Each row comes from the steps of one walk. Every step used is in the known rows, and no mark comes twice. Write the walk behind each row, first mark first.
Known rows
gaviv > baga > vivum > kekob > vofef: [-13  26   7  -2  -1  -1   5 -11  54   6  18  -1  -5  -1 -29 -17  12  19
 -20   2 -12 -25  21 -28]
laza > baga > gaviv > ruteso > vivum > kekob > vofef: [  5  25  -2  11  18  -9  11 -28  22 -12  18  -9  -3   9 -22 -18  17   8
  -8  -1 -24 -15  20 -31]
ruteso > gaviv > baga > vivum > kekob: [-42  23   7 -11   7   4   2 -29  10  -5  12   2  -5  -2 -41 -24   8  57
 -30   7 -22 -28  13  -1]
ruteso > gaviv > baga > vofef: [-34   9  -7 -31 -27  24 -11  -3 -15   8   9   1 -11  19 -26 -11   8  -9
 -17  -1 -13  -9  19   6]
vofef > kekob > gaviv > baga: [-26  12   6 -42  -6  -7 -11   1 -48 -10  22   6 -10  18 -28 -15  13 -30
 -28  -5 -30 -14  15  -3]
laza > baga > vofef > kekob > vivum: [ -3  19   2  -1 -11  19   3  25 -47 -18  19  21 -17  35 -20 -18   7  10
 -12  -6 -18  15  14  11]
gaviv > ruteso: [-13  23  -5   7  15   5   4 -23 -17 -24  10  13   0  11 -32 -16  39  -4
 -13  10 -21   1  14  28]
vofef > kekob > vivum > ruteso: [ -5  24 -14   7  26   9   9  21 -35 -31  21  31 -12  22 -42 -23  31  -4
 -36   1 -21  -2  12  35]
kekob > vivum: [ -6  18  -5  14   9  14   2  25 -15  -7  16  22 -15  29 -30 -19  45  -2
 -16   3 -18   8   7  33]
kekob > vofef: [  4  19  -4  -8   0   4   1   1  36  12  18   9  -5  17 -19 -13  28 -31
  -7   3  -9  -7  19  -7]
ruteso > gaviv > baga > vivum: [-66  17  -2 -33   2 -18  -2 -17 -24   9  10  10 -17   5 -39 -17  24  32
 -43   4 -17 -21  13   0]
baga > gaviv: [-29  14 -16 -20  29  -3  -4 -10 -44 -16  21  16  -4  23 -28 -18  55  -3
 -26  -1 -22 -18  13   7]
vivum > ruteso > gaviv > baga: [-45  11 -17 -36   6   1  -8  -7 -31   6  15   5 -13  11 -41 -18  28 -17
 -38   2 -21 -23  11  12]
gaviv > baga > vivum: [-57  21   5 -19   0 -11   1  -7 -22  -1  12  14 -20  11 -43 -17  23  27
 -41  -2 -13 -15  17  -8]
baga > vofef > kekob: [  1  19   3 -16 -10  20  -1   4 -28 -21  18  20  -2  25 -20 -15  -3  11
 -11  -2 -17   3  23   6]
gaviv > baga > vofef > kekob > vivum: [ -5  18  -1  -1 -10  14  -1  35 -36 -13  20  16 -15  28 -21 -15  20   4
 -22  -6 -20   9  14  11]
baga > vofef: [-11  16  -1  -4 -16  36  -4  -2  -3 -11  10  17  -9  28 -28 -13  10  -5
  -4   1  -9   5  21  16]
laza > kekob: [  9  14  -3  -6  26  13   5  17  -8 -15  18  12  -1  25 -32 -18  41   0
  -6   2 -25  -7  19   8]
vivum > ruteso > gaviv > baga > vofef: [-36  12 -13 -27 -19  24  -8  -1 -19  -1  10   6 -12  17 -35 -13   9 -18
 -26  -1 -13 -13  19  13]
ruteso > gaviv > baga > vofef > kekob: [-19  13  -2 -37 -15  10  -7   2 -37  -6  17   7  -5  20 -19 -13  -4   6
 -21  -3 -21  -7  21  -3]
gaviv > ruteso > vivum: [ -3  22  -2  22  23  -9  12 -21 -23 -22   8  11 -10  19 -36 -16  31   5
 -16   5 -28   6  17  13]
baga > gaviv > ruteso > vivum: [-13  21 -11  14  35 -22  11 -24 -43 -26  12   9  -7  19 -34 -16  48   6
 -25   2 -32  -3  17   7]

Write each row's walk
[-19  22   1 -13   1  -4   3 -16  55  13  16  -5  -2  -5 -25 -18  11  23
 -22   7 -14 -28  18 -21]
ruteso > gaviv > baga > vivum > kekob > vofef
[-50  19  11 -37   1 -22  -1  -6 -41 -14  16  13 -15  10 -38 -16  12  17
 -44  -2 -23 -17  18  -5]
vofef > kekob > gaviv > baga > vivum
[-11  23 -16  14  23  17   7  16 -19 -25  17  30 -15  22 -47 -23  42 -15
 -32   3 -15  -1   9  42]
kekob > vivum > ruteso
[-18  16 -23 -17  24   4   2   1 -28  -8  17  22  -5  13 -33 -24  28   5
 -33  10 -25 -10   6  43]
vofef > kekob > vivum > ruteso > gaviv
[-12  19  -1  -5  13   1   0 -28 -22 -32  11  10   2  10 -31 -15  36 -27
 -13  12 -30  -3  14  38]
kekob > gaviv > ruteso
[-29  14 -21 -24  23  13  -1 -20 -13  -4  12  18  -5  11 -39 -23  29  -5
 -29  12 -20 -16   9  40]
vivum > ruteso > gaviv
[  5  20   4   7  10  -7   9 -19 -38 -36  10   8  -6  20 -28 -13   8  -6
 -15   3 -35   8  22  16]
baga > vofef > kekob > gaviv > ruteso > vivum
[-16  14  10 -10 -23  24  -6  -5 -11 -17  11  -3 -13  21 -32 -14  -8 -13
 -14  -5 -23  -8  23  -3]
ruteso > vivum > kekob > gaviv > baga > vofef
[-24  15 -25 -11  24   9   1   0 -18  -6  13  21  -9  15 -37 -24  38  -3
 -31  12 -21 -10   5  49]
kekob > vivum > ruteso > gaviv
[ -1  26  -1  25  35   2  11 -34  -5 -35  13   1   1   8 -37 -23  26  36
 -18   6 -34 -15  16   4]
baga > gaviv > ruteso > vivum > kekob
[-16  16 -22 -16  12  14   1   5 -24 -12  14  20  -6  16 -31 -21  22   4
 -30   9 -22  -6  11  41]
baga > vofef > kekob > vivum > ruteso > gaviv
[-47  18 -18 -24  25  -4   4 -25 -14  -6  10  22  -8   6 -45 -23  27  20
 -40  13 -18 -20  10  35]
baga > vivum > ruteso > gaviv
[-52  25  -7 -11  17  -4   7  -9 -26 -18  13  25 -19   9 -58 -21  25  10
 -53  -1 -12 -20  18  10]
gaviv > baga > vivum > ruteso
[  8  17   1  12  30 -15  12 -13 -27 -32  10   5  -5  19 -33 -16  31 -12
 -13   6 -39   2  19  17]
laza > kekob > gaviv > ruteso > vivum
[-22  20  -8   5  29 -22  11 -29 -59 -28  12   7 -15  24 -32 -18  35   9
 -22  -2 -32  -1  16  -4]
laza > baga > gaviv > ruteso > vivum
[ -2  20   3 -12   3   4   0 -22 -34 -41  13  10   6  11 -25 -13  19 -17
 -13   7 -30   1  19  30]
baga > vofef > kekob > gaviv > ruteso
[ -4  15   7 -32   9   1  -6  -8 -40 -26  22  19  -1  22 -24 -18  12 -23
 -16   4 -32  -5  15  22]
vofef > kekob > gaviv
[-41  22  -5 -20  25  -9   6   4 -27 -31  16  18 -15   9 -58 -21  29  -7
 -50  -1 -22 -23  20  11]
laza > kekob > gaviv > baga > vivum > ruteso
[  3  21   3   6  23 -19   9 -22 -41 -34  12  11  -6  18 -30 -16  17  -6
 -18   5 -39   5  18  16]
vofef > kekob > gaviv > ruteso > vivum
[ -2  17  12  -9   9  24  -5 -23   1 -26  17   9   1  13 -32 -23  11 -10
  -6   9 -29 -16  12  25]
vivum > kekob > gaviv
[-42   9 -11 -39  -5  -1 -11  -6 -26  19  14  -1 -11  14 -30 -16  26 -11
 -28   2 -22 -19   9   7]
ruteso > gaviv > baga
[-37  25  13   1   6   8   4 -22  10 -14  14   7  -9   2 -45 -24   9  56
 -31   3 -18 -24  16  -7]
gaviv > baga > vivum > kekob
[-18  26   8   4  17   1   5 -42  -4 -40   9   6   5  -2 -38 -20  26  14
 -20  14 -31 -12  15  29]
baga > vivum > kekob > gaviv > ruteso
[ 21  24   5  19   9   4   9 -10  55   1  17   0  -3  10 -25 -18   8   2
  -3   3 -18 -13  21 -19]
ruteso > vivum > kekob > vofef
[-23  13  10 -24  -5  11 -11 -10 -16 -12  18  -2  -8  12 -34 -19  12 -21
 -21   0 -28 -22  13   2]
vivum > kekob > gaviv > baga
[-25  13   1 -18 -28  27  -8   7 -16  -4  11   5 -15  25 -29 -11   9 -17
 -15  -7  -9  -4  22  -3]
gaviv > baga > vofef
